What can hang from each mark
K: D Q S
S: G K
D: K N
E: N
X: N
N: E
G: X
Q: K

Each row was made from one small tree. The marks that hang from a mark follow it in brackets, in alphabetical order. Every link used is in the known rows. Write each row's tree.
Known rows
K(Q): [-0.571  2.082 -1.602  3.279 -1.402 -0.305 -3.180  1.330  2.798 -1.944
  0.898  0.108  2.099 -0.817  0.131 -3.474]
Q(K(S)): [-1.104  0.511 -3.678  2.717 -0.057  0.495 -3.945 -0.493  1.905  0.298
  0.457  0.821  0.878 -0.198  0.834 -0.888]
Q(K(D(N(E)) S(G(X)))): [-1.967 -0.292 -3.734  2.913  0.524  0.934 -5.148 -1.721  1.443  2.088
  0.027  1.114 -0.153  0.210  1.235 -0.547]
G(X(N)): [-2.880 -0.040 -3.364  1.973 -0.822 -0.015 -2.692 -1.867  3.403  2.442
  1.367 -0.463  2.935  2.168  0.384 -1.698]
D(K(S(G)) N(E)): [-2.176  2.139 -4.483  2.456  1.084 -0.491 -1.794 -2.389 -0.080  3.970
 -2.915 -0.271  3.210 -2.297  0.215 -2.381]
X(N(E)): [-4.484 -0.273 -4.050  2.868 -1.788 -0.701 -2.622 -3.600  1.332  3.466
 -1.040 -2.176  3.290 -2.514  0.282 -2.555]
S(G K(D(N) Q)): [-3.950  2.691 -3.214  2.615 -2.328  0.992 -3.840 -3.242  2.061 -0.118
  1.629  4.325 -0.817  1.696  0.406 -0.524]
D(K(Q S(G)) N): [ 0.458  3.398 -3.815  2.675 -0.520 -0.439 -2.569 -1.316  0.221  1.518
 -2.764  1.371  2.505 -0.269 -0.109 -3.339]
D(K): [ 0.114  0.945 -3.179  1.934 -0.568  0.258 -2.194 -0.065  1.493  1.491
 -1.040 -0.798  2.300 -0.614 -0.085 -2.080]
S(G(X) K(D)): [-5.137  1.062 -3.463  1.333 -0.568  1.715 -3.133 -3.747  3.568  0.571
  3.986  4.046 -0.382  3.468  1.130  1.345]
E(N): [-3.501 -1.962 -2.557  3.611 -3.067 -0.348 -3.955 -2.198  2.728 -0.054
 -0.227 -0.380  3.133 -0.346 -0.212 -2.899]
S(G(X(N)) K(D Q)): [-4.468  1.902 -3.259  2.145 -1.933  1.183 -3.186 -4.952  2.820 -0.811
  2.920  4.834 -0.267  3.118  0.876 -0.097]
Q(K(D(N) S)): [-0.979 -0.006 -3.827  3.132 -0.184  0.742 -5.633 -0.478  1.183  2.128
 -0.872 -0.285 -0.299 -0.086  0.756 -1.188]
Q(K(D)): [-0.520 -1.253 -2.826  3.035 -1.357  1.129 -5.676  0.356  1.838  1.204
  0.015 -0.070 -0.952  0.133  0.504 -0.930]
S(G(X(N))): [-3.028 -0.663 -3.574  1.341 -1.702  0.614 -3.096 -3.115  3.384  2.220
  2.451  2.593  2.122  2.759  0.900 -0.580]
K(D S(G)): [-2.588 -0.116 -3.913  1.691  0.789  1.152 -4.902 -2.267  2.478  1.635
  1.935 -0.756  1.222 -0.318  2.162 -0.673]

Which tree is each row?
[-5.127  1.869 -3.122  2.367 -1.444  1.021 -2.769 -5.243  2.612 -0.758
  2.755  4.430  0.038  2.010  0.989 -0.182] : S(G(X(N(E))) K(D Q))
[-3.071  1.128 -3.891  1.330  1.313  0.476 -2.616 -2.054  3.417  0.721
  3.004  1.239  2.987  1.094  1.799 -0.585] : K(S(G(X)))
[-0.792  2.077 -2.406  3.238  0.927  0.327 -4.767 -0.015  2.217 -1.788
  0.912 -1.866  1.486 -1.740  1.637 -3.214] : K(D Q S)
[-2.360  2.200 -2.703  3.291  1.476  0.202 -4.461 -1.806  1.881  0.121
  0.621  0.153  1.612 -0.917  1.645 -2.804] : K(D(N(E)) Q S(G(X)))
[-1.486  2.848 -2.634  2.383  0.852  0.065 -2.567 -1.271  3.248 -2.571
  2.759  2.464  2.878  0.568  1.636 -2.241] : K(Q S(G(X)))
[-2.760 -0.084 -3.674  1.562  1.559  1.259 -4.629 -2.171  3.069  1.388
  2.719 -0.380  1.438  0.814  2.295 -0.509] : K(D S(G(X)))
[-0.463  2.440 -3.366  2.343  0.498 -0.123 -1.393 -2.894  1.038 -0.643
 -0.684  1.307  3.247 -1.090  0.893 -2.710] : D(K(Q S(G(X(N(E))))))
[-1.477 -1.048 -3.998  2.468 -0.496  1.231 -5.304 -2.775  1.742  1.357
  0.703  1.536 -0.253  1.142  1.469 -0.276] : Q(K(D S(G(X(N)))))
[-3.909 -0.030 -3.204  2.301  0.030 -0.260 -2.119 -2.274  3.085  2.539
  1.119 -1.039  3.359  0.605  0.531 -1.879] : G(X(N(E)))
[-2.223 -0.958 -3.897  2.684  0.053  1.071 -4.925 -3.058  1.513  1.452
  0.505  1.128  0.068 -0.011  1.578 -0.330] : Q(K(D S(G(X(N(E))))))
[-3.866  2.222 -2.900  2.325 -2.000  1.262 -3.523 -3.207  2.556 -1.532
  2.751  4.298 -0.753  1.396  0.824 -0.148] : S(G K(D Q))
[-1.209  2.205 -2.857  2.969  0.582  0.432 -5.007 -1.415  2.199  0.065
  0.798  0.712  1.207  0.712  1.514 -2.625] : K(D(N) Q S(G(X)))
[-1.183  2.201 -3.091  3.163 -0.182  0.314 -5.352 -1.448  1.577  0.254
  0.097  0.399  0.984 -0.463  1.385 -2.864] : K(D(N) Q S(G))
[-1.255 -0.303 -3.875  2.661 -0.065  1.111 -5.524 -1.489  1.682  2.038
  0.217  1.528 -0.435  1.383  1.124 -0.439] : Q(K(D(N) S(G(X))))
[-4.259  3.114 -2.696  1.946 -1.099  0.883 -1.699 -3.080  3.672 -2.273
  4.032  6.031  0.604  3.284  0.646  0.090] : S(G(X) K(Q))
[-2.183  1.373 -2.751  2.866  0.952  0.500 -4.256 -2.976  2.256 -1.155
  1.649  0.424  1.751 -0.793  2.158 -2.355] : K(D Q S(G(X(N(E)))))
